Every row comes from one small tree of marks. Brackets hold a mark, then the marks that hang from it, in alphabetical order. Every link used is in the known rows. Which tree was each row made from?
Known rows
[rozo botudu todef]: [-1.72 -1.73  2.28 -1.49 -0.06 -0.44  4.19 -1.84  0.25 -0.30 -0.90  2.67
 -1.99 -0.56 -1.62 -4.29  4.10  1.72]
[kese rozo velis]: [ 2.11  0.69 -4.01 -2.65 -2.47  3.02 -4.33  0.68  2.20 -1.33 -0.81  1.73
  1.21  1.95  0.09  2.49  0.00 -0.20]
[rozo todef]: [-0.60 -4.24  0.74 -1.33 -3.31  0.82 -0.57 -3.30  3.05 -1.91 -2.51  0.26
  1.33 -0.16 -2.76 -1.86  3.88 -0.52]
[botudu [rozo sumirir todef]]: [-1.18 -3.94  2.48  2.51 -2.95  2.27 -1.70 -1.63  0.17 -0.29  1.11 -7.00
  1.48  2.48  2.13  1.37  1.84 -3.86]
[sumirir [rozo todef]]: [-1.84 -1.99 -0.57 -1.98 -2.79  0.91 -1.41 -2.16  2.08  0.77  1.65  2.18
  0.64 -1.44  0.09 -0.79  1.40 -1.85]
[sumirir rozo]: [-3.39 -0.42 -3.78 -1.21 -2.23  0.18 -4.21 -0.59  2.72 -0.26 -0.58  2.74
  3.43  0.85  0.73  1.61  0.62 -3.28]
[todef [rozo sumirir]]: [-3.11  0.07  0.17  3.94 -2.19  2.03 -1.83  0.19 -0.36  0.87 -4.09 -4.87
  3.55  0.78 -1.41  2.01  4.81 -1.64]
[todef rozo]: [-3.18 -1.09  0.45  0.80 -3.11  1.48 -3.03 -0.39  2.65 -0.38 -5.14 -0.85
  4.45  1.53 -3.84  1.55  5.54 -0.39]
[botudu [rozo sumirir]]: [-2.66 -3.02 -1.26  3.20 -2.14  1.04 -4.45  0.01  1.13 -1.62 -1.03 -6.25
  4.47  4.85  2.55  4.16  1.26 -5.27]
[pevem [rozo botudu todef]]: [ 1.25 -0.66  2.92 -1.04 -0.65 -1.63  2.10  1.08  4.80  3.22  0.58  2.78
 -1.21  1.33 -0.22 -4.26  2.37 -0.52]
[sumirir [rozo botudu pevem todef]]: [-4.14  2.53  2.54 -2.04  3.12 -2.75  3.41 -0.49 -3.16  0.37  3.54  4.04
 -4.10 -4.09  0.13 -5.60 -1.10  2.40]
[velis kese kufama]: [ 3.37 -1.09 -4.62 -2.45 -3.27  0.56 -2.92  0.95  4.37 -0.48 -5.49  4.83
  6.23  3.63 -1.51  4.24 -2.22 -0.70]
[kese [rozo pevem] [velis kufama]]: [ 3.39  3.49 -1.93 -5.51  0.68  0.92 -3.31  0.78  0.50 -1.54  0.46  2.15
 -0.16  0.11 -0.29  2.57 -4.66  2.39]
[velis [kese [rozo botudu pevem sumirir]]]: [ 0.81  2.76 -1.93  3.49  3.53 -2.59  0.96  3.42 -3.78 -0.47  0.28  2.15
 -0.91 -0.46  0.18  0.67 -4.44  1.15]
[kese [rozo sumirir] [velis kufama]]: [ 5.43  2.21 -3.90 -2.03 -1.29  4.07 -2.45  0.63  0.14  1.47  0.65 -1.88
  0.90  1.44  3.70  5.60 -2.71 -1.40]
[todef [rozo botudu pevem sumirir]]: [-5.58  4.33  3.10  3.90  3.68 -1.63  3.03  1.78 -5.67  0.58 -1.99 -2.96
 -1.05 -1.90 -1.81 -2.29  2.59  1.94]
[botudu [rozo pevem sumirir todef]]: [-2.83 -1.78  3.65  2.10  0.55 -0.28 -1.08 -1.33 -2.10 -2.10  1.87 -7.00
 -0.31  0.33  0.45 -0.64 -0.96 -1.81]
[pevem [rozo sumirir todef]]: [ 1.66 -2.14  0.74  1.92 -2.44  0.62 -0.97  0.42  4.54  3.09  0.26 -2.90
  1.07  0.97  0.72 -1.62  1.69 -4.04]
[kese [velis kufama]]: [ 2.49  1.42 -4.40 -5.02 -3.50  3.38 -2.60  0.33  2.77 -0.46 -4.19  2.85
  3.72  3.19  0.09  2.56  0.18 -0.40]

Which tree is each row?
[ 1.15  0.07  2.53  1.90 -0.07 -0.87  3.39  1.40  1.91  4.36  1.37 -1.11
 -1.92  0.53  1.97 -3.86  1.98 -1.82] => [pevem [rozo botudu sumirir todef]]
[-2.44  0.43  0.91 -1.93 -0.31 -0.42  2.78 -0.87 -0.76  2.11  2.75  3.93
 -2.23 -1.96  1.62 -3.00  1.81  0.19] => [sumirir [rozo botudu todef]]
[ 5.87 -1.38 -3.92 -2.49 -2.37  0.36 -3.85  1.02  4.79  0.10 -1.64  4.52
  4.21  2.57 -0.85  6.16 -4.38 -0.11] => [velis [kese rozo] kufama]
[-2.17  2.34  0.43  2.18  5.28 -3.52  1.68  0.65 -4.10 -1.75  2.42 -1.47
 -3.02 -1.87  1.01 -0.80 -2.14  1.16] => [kese [rozo botudu pevem sumirir]]
[-3.22  1.60  3.22  1.84  4.67 -2.60  6.40 -0.92 -5.83 -0.88  0.71 -2.05
 -4.56 -3.69 -0.55 -6.20  0.41  2.31] => [rozo botudu pevem sumirir todef]
[-3.48  0.84  3.70 -1.74  3.39 -3.28  4.86 -1.33 -2.67 -2.01 -0.01  2.68
 -4.11 -2.83 -3.20 -6.87  1.04  4.14] => [rozo botudu pevem todef]
[-1.40  0.11 -1.32  2.04  2.52 -2.23 -2.66 -0.54 -1.50 -3.06  0.83 -3.20
 -0.36 -1.40 -0.45  1.59 -2.53 -0.81] => [kese [rozo pevem sumirir]]
[-3.78  2.42  1.48  4.25  0.57  0.83  2.42  1.29 -3.13  2.39 -2.62 -2.84
  0.91  0.51 -0.27 -0.22  5.15  0.33] => [todef [rozo botudu sumirir]]
[ 3.98 -3.23 -1.52 -0.11 -3.07  0.97 -1.92 -0.03  2.97 -0.09 -0.66  3.47
  1.42  0.35 -2.14  1.59 -1.21  0.57] => [velis [kese [rozo todef]]]
[ 0.69 -1.91  2.45 -1.43  0.62 -0.85  2.57 -1.66  1.03 -0.07  2.73  2.07
 -3.55 -1.70 -0.48 -1.34  1.76  2.28] => [kese [rozo botudu todef]]
[-2.12 -0.75  1.75  1.58  1.58 -1.03  1.72 -2.35 -2.98 -2.36 -0.88 -3.86
 -1.43 -3.31 -1.99 -3.76  0.19  0.10] => [rozo pevem sumirir todef]
[ 4.43  3.62 -2.07 -5.09  0.47  1.86  0.53  1.62  0.56  1.41  1.05  4.13
 -1.43  1.83  2.41  2.68 -1.69  2.39] => [kese [rozo botudu] [velis kufama]]
[-4.05 -0.46  0.39  2.75  0.91 -1.32 -3.89  0.32 -1.85 -3.42 -0.04 -6.48
  2.50  2.58  0.99  1.70 -1.64 -3.33] => [botudu [rozo pevem sumirir]]
[-0.30  5.99 -1.28  0.56  4.31 -0.36  1.85  2.85 -6.12 -0.51  2.39 -0.32
 -3.82 -1.21  2.24 -1.17 -2.87  2.22] => [kese [rozo botudu pevem sumirir] velis]
[ 5.78 -0.60 -4.38  0.42 -1.55  1.20 -2.87  1.31  2.15  1.32 -0.96  1.03
  3.79  1.86  1.38  6.95 -4.93 -1.36] => [velis [kese [rozo sumirir]] kufama]
[ 4.38 -2.43 -1.73  2.79 -2.14  1.76 -0.85  0.54  0.65  1.00  0.06 -0.22
  0.65 -0.08  0.12  2.23 -1.85 -1.12] => [velis [kese [rozo sumirir todef]]]
[-0.84  0.21  3.88 -1.66  4.03 -3.18  3.14 -1.09 -1.82 -1.71  3.56  1.92
 -5.39 -3.72 -2.13 -3.64 -0.97  4.15] => [kese [rozo botudu pevem todef]]
[ 1.04 -1.17  2.04  2.16  1.50 -0.34  3.84 -1.39 -2.12  1.17  3.48 -1.95
 -4.15 -2.30  2.00 -0.82  1.16  1.00] => [kese [rozo botudu sumirir todef]]
[ 6.63 -0.30  0.31 -2.90 -0.35  0.12  2.36  0.76  1.71  2.43  1.10  5.59
 -1.00  0.04  0.17  2.39 -3.30  3.07] => [velis [kese [rozo botudu todef]] kufama]
